Known rows, with every step that occurs
zeti -> razo -> dobo: 2,-48,14,-18,-2,-22,20,-1,3,-3,-3,5,4,32,24,35,19,22,10,3,-7,3,-5,-56,-42,23,10,21,19,23,-20,30,-5,8,19
gadup -> lupo -> razo: 0,16,41,8,54,-12,0,-7,-2,13,-21,-1,25,-6,-47,23,16,-21,19,-27,-12,-1,7,5,-15,2,32,-7,2,32,-28,2,-19,-1,2
dida -> lupo: 6,21,5,7,9,-20,25,1,-10,1,-7,7,34,2,-26,31,-22,-9,11,12,-3,8,-10,-7,1,-14,21,-89,1,17,7,-8,-3,-2,-8
dida -> lupo -> gobu -> molu: 22,12,9,-26,64,-17,18,17,-7,-9,-10,8,2,0,-5,18,-16,-8,7,-16,-10,-14,1,-10,6,5,14,14,-7,13,-18,-24,42,-40,21
gadup -> lupo: 2,0,34,7,28,-7,3,-13,-8,7,-8,2,18,-13,-29,22,0,-9,10,-17,-1,-13,5,0,-8,6,17,-69,8,4,-1,2,-1,-22,-2
zeti -> gibu: -11,-87,26,-33,4,12,-18,29,9,-5,5,-6,-20,1,5,-7,-16,1,3,6,-7,-1,-8,-1,-11,-12,16,-4,12,12,-2,1,-7,-9,10
gibu -> molu -> gobu -> lupo -> razo -> dobo -> zuba: 12,17,7,-33,42,19,-1,-20,-6,17,-71,24,-14,42,-5,11,66,5,-8,18,-20,7,34,-1,36,-22,11,22,12,34,-22,19,34,-16,30
gobu -> lupo -> razo -> tibo: -7,8,2,-23,69,-28,-2,-7,9,8,-6,6,50,13,-8,27,48,-51,35,-6,-1,12,19,11,3,-42,-7,-16,4,56,-25,1,-7,12,11
molu -> gibu -> devup -> razo: 3,-43,-4,-15,-13,0,0,14,-6,13,-7,10,-10,20,18,29,-22,-6,18,2,-39,18,7,-2,-58,-7,22,60,40,42,23,-3,52,20,-29
devup -> gibu -> molu: -6,-34,23,18,9,15,-4,38,0,27,-11,30,-32,3,-16,-16,-18,-13,-2,35,-11,13,8,-5,-3,-16,-9,33,33,0,-12,-13,-19,-7,-16
zeti -> gibu -> molu: -16,-65,34,-18,10,24,-32,16,-2,22,6,27,-42,2,1,-17,-19,0,-2,36,-22,6,-1,-1,-9,-22,-2,22,34,11,-17,-10,-3,-9,6
tibo -> razo: -9,5,-18,-12,6,-2,11,7,13,9,-23,5,2,11,-31,6,2,0,10,-9,19,-10,15,-36,2,23,-4,-6,12,0,-16,-3,30,-5,-5
tibo -> razo -> zeti: -3,-12,-31,-19,18,-17,14,6,26,22,-19,-13,19,3,-17,-52,10,-3,8,-11,7,-11,27,-54,-13,5,-4,-20,15,32,-18,55,33,0,-5
tibo -> razo -> lupo: -4,9,9,-20,26,-29,21,7,3,17,-32,12,-5,-18,0,-34,-1,-3,26,-24,14,2,17,-36,-15,-6,-4,4,20,38,-24,-2,13,-16,3
sogor -> gadup: 2,2,27,4,14,-2,16,-7,-1,1,1,18,-23,-11,34,-2,24,3,-15,5,19,28,-14,-12,4,11,-18,21,4,-4,2,-3,23,-20,-3
dida -> lupo -> gobu -> molu -> gibu -> devup -> razo: 16,-34,2,-26,24,-15,15,22,-11,11,-15,17,-1,23,9,44,-39,-14,23,-8,-43,12,10,-8,-55,-10,33,56,36,55,13,-15,76,0,-16
sogor -> gadup -> lupo -> gobu -> molu: 21,0,43,-20,83,-7,12,5,-6,-1,-9,13,-22,-14,12,10,5,-7,-1,-32,4,-12,8,-12,-2,19,6,40,-2,3,-22,-17,57,-60,21
gobu -> molu -> gibu -> devup: 11,-24,3,-39,15,28,13,10,-15,-4,-4,18,-24,2,-10,19,-9,-1,6,-7,-23,1,12,-6,-6,-2,22,67,19,10,24,-30,13,-2,-27
dida -> lupo -> razo -> dobo -> zuba: 17,2,-2,-21,20,0,18,-10,-3,7,-59,10,29,32,-16,17,22,-1,-8,14,-16,5,24,-13,31,7,40,-4,-10,36,-16,27,-1,-9,18
lupo -> gobu -> molu -> gibu -> devup -> razo -> tibo: 9,-65,-11,-42,44,-27,6,17,4,6,7,11,25,34,33,32,-9,-39,32,-2,-26,5,34,6,-38,-15,-4,67,33,64,0,-11,73,-5,-6
dida -> lupo -> gobu -> molu -> gibu -> devup: 16,-15,10,-33,46,8,30,12,-26,-6,-17,25,0,3,-19,41,-26,-6,6,-8,-19,9,13,-6,-10,-19,32,30,24,25,17,-28,34,-8,-23
dida -> lupo -> razo -> zeti: 7,9,-3,-4,44,-34,15,6,13,23,-17,-16,50,-1,-23,-31,9,-22,13,-8,-18,9,11,-26,-18,-23,24,-41,1,68,-23,56,-9,15,-4
lupo -> gobu: 2,-3,6,-1,50,-17,11,-3,-8,-5,-19,3,6,-2,7,11,-15,0,-12,-16,14,8,13,7,-8,-14,1,18,8,5,-16,14,42,-13,14
devup -> gibu -> molu -> gobu -> lupo: 1,20,19,-13,47,11,0,12,-12,15,-35,21,-42,17,-10,18,52,-10,16,10,-1,15,7,4,7,-64,-19,-38,43,14,1,-19,40,-17,8
lupo -> razo -> zeti -> gibu -> molu: -14,-67,28,-24,34,9,-32,19,11,35,-5,13,-24,0,-2,-51,-3,-9,2,26,-34,8,10,-15,-22,-28,7,34,31,45,-35,32,-6,0,7
dida -> lupo -> razo: 4,30,18,8,41,-24,14,7,-5,8,-20,2,42,6,-41,32,0,-21,15,-3,-15,14,-4,1,-5,-14,30,-26,-4,43,-22,-4,-24,14,0
gobu -> lupo -> dida: 5,28,14,-4,17,29,5,-21,-2,8,-15,6,-11,6,-20,1,34,-11,6,-10,18,7,12,0,-19,-41,15,-7,-14,-10,-26,4,18,49,7
gobu -> molu -> gibu -> devup -> razo: 13,-43,-5,-31,-5,6,-4,22,-2,11,1,9,-24,20,21,22,-20,-7,24,-5,-48,3,9,-8,-52,7,23,89,32,40,18,-20,58,6,-23
razo -> zeti -> gibu -> devup: -18,-80,11,-37,16,10,-3,22,-6,9,-19,8,-11,10,13,-18,-5,-10,-1,2,-15,-4,12,-17,-25,-16,9,-2,33,33,12,32,9,20,-20
tibo -> razo -> dobo: 7,-17,-16,-33,4,-23,14,-4,11,6,-12,17,16,39,5,36,28,23,12,-7,7,-4,20,-56,12,32,-5,-9,12,10,-24,6,3,5,17
molu -> gobu -> lupo -> razo: 4,52,18,-15,70,-5,-2,-7,-6,6,-38,-2,-3,15,-24,28,69,-15,23,-23,-8,13,6,13,-1,-45,4,-2,12,38,-19,-8,22,9,19
lupo -> gobu -> molu -> gibu: 33,-33,8,-44,41,11,13,18,4,-12,11,-1,-13,-12,-13,4,-22,14,7,-19,-12,10,16,-5,-7,-18,34,77,7,15,-5,-21,34,-42,14

Rows
-17,-50,19,-47,59,6,-3,15,-13,13,-43,4,-15,24,4,0,42,-19,12,-11,-19,1,14,-7,-25,-45,6,-11,46,54,5,25,31,22,-6
molu -> gobu -> lupo -> razo -> zeti -> gibu -> devup
6,42,3,-25,41,2,4,-12,-12,-1,-30,4,-18,17,0,26,65,0,19,-12,2,5,4,9,6,-56,-12,-62,21,17,9,-8,50,-9,18
molu -> gobu -> lupo
28,-24,10,-52,56,-4,23,20,6,-3,-6,4,-12,-18,-13,-13,-23,10,19,-32,-4,10,28,-26,-15,-17,33,79,17,34,-18,-24,44,-49,13
tibo -> razo -> lupo -> gobu -> molu -> gibu
9,-12,-24,-35,-2,14,14,-9,9,6,-58,13,1,37,-8,2,24,12,-13,11,5,-10,39,-36,36,30,18,14,-3,8,-12,24,29,-21,14
tibo -> razo -> dobo -> zuba
32,-27,4,-41,13,22,4,17,11,-10,24,-3,-15,-13,-17,-4,-11,11,14,-11,-22,3,6,-8,-1,-7,34,67,1,11,6,-29,6,-32,2
gobu -> molu -> gibu
-4,-67,19,-52,57,-5,-15,23,15,11,-21,-22,-8,9,-1,-33,38,-10,17,-13,-18,3,10,-11,-23,-53,15,-25,29,64,-17,41,26,-4,25
molu -> gobu -> lupo -> razo -> zeti -> gibu
9,-1,24,0,6,6,15,-10,-3,11,-14,5,-11,-8,6,-45,6,-6,5,-16,15,8,21,-1,-35,-24,9,36,-9,17,-38,2,9,42,5
razo -> lupo -> dida
9,-42,29,-38,51,7,33,17,-22,-2,-25,18,-29,-10,2,5,-22,-2,12,-21,-16,10,15,-25,-53,-19,31,91,37,43,5,-9,40,-13,-18
zeti -> razo -> lupo -> gobu -> molu -> gibu -> devup
-14,-80,10,-23,-7,-1,-19,30,-3,15,-12,9,-24,29,36,22,-24,-16,17,5,-40,2,0,-4,-60,2,12,47,42,41,14,1,51,22,-17
zeti -> gibu -> devup -> razo
23,-57,3,-51,24,-27,6,10,-6,6,-1,23,-5,48,51,54,5,17,17,-14,-40,9,17,-30,-36,14,16,83,30,47,-7,1,48,5,15
lupo -> gobu -> molu -> gibu -> devup -> razo -> dobo
2,0,51,10,80,-22,26,-17,-15,4,-24,14,6,-16,7,27,-2,-5,-12,-27,26,15,8,-1,-13,-3,7,-21,14,8,-18,12,58,-44,10
sogor -> gadup -> lupo -> gobu
-19,-73,15,-36,35,4,-6,21,-7,14,-27,4,-5,11,5,-15,2,-20,2,-7,-22,0,12,-12,-29,-14,16,19,31,47,-1,33,4,28,-16
lupo -> razo -> zeti -> gibu -> devup
3,-26,20,-31,34,33,-7,-12,3,20,-23,5,-36,24,-11,-29,51,-5,9,3,5,9,24,-4,-26,-70,0,-17,19,19,-32,20,57,36,18
razo -> zeti -> gibu -> molu -> gobu -> lupo -> dida
-5,3,27,-38,48,18,-15,-3,-16,12,-27,20,-46,16,0,16,54,0,18,11,-9,11,1,7,0,-70,-12,-49,44,22,-2,-14,49,-15,24
zeti -> gibu -> molu -> gobu -> lupo
3,2,24,-9,65,-37,18,0,-16,7,-29,6,3,-20,27,-18,-17,-2,2,-30,14,14,16,1,-23,-33,2,22,16,39,-27,14,35,-21,23
razo -> lupo -> gobu
2,-73,10,-33,16,5,-24,17,7,20,-13,2,-45,38,26,-31,19,8,9,22,-34,0,17,-1,-28,-34,-27,13,62,52,-9,11,86,-12,17
devup -> razo -> zeti -> gibu -> molu -> gobu
-12,-88,22,-27,9,6,-36,24,12,39,5,12,-32,8,24,-49,-20,-6,7,33,-42,4,7,-21,-43,-25,0,27,45,49,-22,35,26,-3,4
devup -> razo -> zeti -> gibu -> molu
16,-28,20,-37,19,-24,5,24,-10,21,-12,17,-28,-10,42,-20,-16,-11,34,-22,-39,12,14,-13,-60,-17,16,83,35,73,1,-17,38,-8,-11
gobu -> molu -> gibu -> devup -> razo -> lupo
3,5,8,-6,14,15,-7,-8,-11,9,-18,15,-38,31,5,0,34,10,-2,21,-12,3,17,14,10,-27,-36,4,43,9,-4,-20,59,-11,9
gibu -> molu -> gobu
-2,-12,14,-15,79,-20,3,18,5,17,-20,16,27,32,-17,24,57,-53,34,11,-3,17,28,16,4,-60,-25,-5,33,58,-26,-13,12,2,8
devup -> gibu -> molu -> gobu -> lupo -> razo -> tibo
18,-55,-14,-38,36,-17,4,19,11,23,-9,-7,0,10,30,-36,-16,-11,17,-19,-40,3,28,-30,-59,-11,16,68,32,68,0,49,79,-3,-9
lupo -> gobu -> molu -> gibu -> devup -> razo -> zeti
2,21,56,12,65,-15,9,-12,-2,13,-22,8,12,-15,-24,24,30,-19,6,-23,0,18,0,-1,-12,12,18,4,2,26,-29,1,-3,-14,0
sogor -> gadup -> lupo -> razo
-1,-5,2,-6,53,-43,15,2,6,4,1,4,78,22,-21,37,13,-50,28,8,-4,11,18,9,5,-23,4,-42,3,59,-24,-6,-10,13,0
dida -> lupo -> razo -> tibo
7,-31,23,-21,55,-39,21,10,-18,13,-30,14,-3,-7,38,-3,-33,-6,13,-28,-13,29,22,1,-60,-37,19,61,41,68,-12,14,69,-8,3
molu -> gibu -> devup -> razo -> lupo -> gobu
33,-29,20,-48,52,-2,17,16,1,-5,5,1,-13,-25,4,-15,-24,11,14,-29,-13,15,19,-6,-16,-30,33,82,10,36,-10,-19,28,-46,18
razo -> lupo -> gobu -> molu -> gibu
-24,-80,2,-42,21,10,3,25,0,14,-31,9,-11,15,-4,-16,-5,-10,5,-2,-7,-8,18,-37,-24,-2,6,-6,42,34,5,27,24,18,-24
tibo -> razo -> zeti -> gibu -> devup
-7,7,39,-31,73,8,-19,5,-6,15,-35,12,-28,16,-20,17,57,-15,23,-4,-21,16,4,14,-8,-57,4,7,30,47,-29,-10,19,1,26
zeti -> gibu -> molu -> gobu -> lupo -> razo
12,0,27,-25,56,-19,2,12,-2,19,-30,25,-5,43,3,46,71,4,20,-1,-19,19,15,-17,2,-33,-3,14,32,44,-32,-4,-15,10,29
devup -> gibu -> molu -> gobu -> lupo -> razo -> dobo
16,4,13,-40,73,-19,14,20,0,5,-24,11,-23,-12,13,-24,-3,-5,16,-38,3,-18,24,-27,-8,10,1,72,3,30,-38,-21,56,-48,27
tibo -> razo -> lupo -> gobu -> molu
8,4,23,-5,29,36,8,4,-5,15,-32,16,-36,26,-27,-4,48,-9,6,5,14,12,26,7,-16,-60,-2,1,18,-2,-24,-14,46,37,4
devup -> gibu -> molu -> gobu -> lupo -> dida
13,-47,1,-31,25,-1,1,21,-7,10,-8,12,-19,21,25,29,-25,-7,15,-12,-44,8,13,-5,-58,-2,24,97,35,44,10,-11,81,0,-16
lupo -> gobu -> molu -> gibu -> devup -> razo
5,29,16,-10,23,36,2,-26,-10,13,-25,16,-35,26,-17,2,57,-3,5,1,12,8,22,10,-10,-57,-7,-6,12,-4,-29,-10,57,39,14
gibu -> molu -> gobu -> lupo -> dida
2,-26,35,2,3,6,26,-3,0,10,-21,-3,-19,-9,0,-45,0,-8,10,-14,17,9,12,-25,-72,-20,23,54,1,26,-43,16,20,42,2
zeti -> razo -> lupo -> dida
17,-16,30,-31,72,-21,17,21,-5,-2,-21,1,-32,-18,24,-26,-7,-5,12,-32,-6,-11,6,-28,-36,2,11,93,8,36,-33,-2,46,-44,28
zeti -> razo -> lupo -> gobu -> molu
-4,-114,5,-40,2,-14,-24,37,28,16,6,-23,-8,9,32,-47,-19,-6,14,3,-33,-2,1,-22,-56,-16,19,6,27,62,-7,49,33,-3,10
devup -> razo -> zeti -> gibu
2,26,30,-6,71,0,-4,18,-3,18,-44,11,-21,17,-32,17,58,-23,21,-5,-12,20,9,9,-3,-54,1,18,29,39,-24,-15,12,2,10
devup -> gibu -> molu -> gobu -> lupo -> razo
1,-2,36,6,71,-20,15,-12,-13,3,-24,4,20,-11,-15,27,-17,-7,-3,-29,12,0,14,7,-13,-10,21,-33,12,8,-19,18,44,-29,13
gadup -> lupo -> gobu
13,-21,22,-43,50,7,23,12,-25,2,-21,25,-23,-11,7,8,-17,-3,8,-25,-17,12,25,-6,-21,-22,22,74,31,33,8,-23,32,-14,-15
razo -> lupo -> gobu -> molu -> gibu -> devup
5,0,11,-14,69,-15,1,20,12,35,-37,-4,-2,7,-17,-44,52,-22,18,-4,-17,15,24,-20,-18,-58,-1,-3,31,67,-27,45,17,4,6
devup -> gibu -> molu -> gobu -> lupo -> razo -> zeti
35,-39,18,-47,43,-13,10,25,5,1,7,0,-19,-16,18,-14,-29,7,24,-28,-28,15,16,-9,-40,-26,35,99,19,51,-10,-15,55,-43,15
devup -> razo -> lupo -> gobu -> molu -> gibu
-8,-60,33,-27,62,-38,5,22,-16,14,-36,12,-15,-3,51,-9,-33,-11,12,-25,-14,17,15,0,-60,-29,9,52,41,68,-18,18,65,-9,13
zeti -> gibu -> devup -> razo -> lupo -> gobu
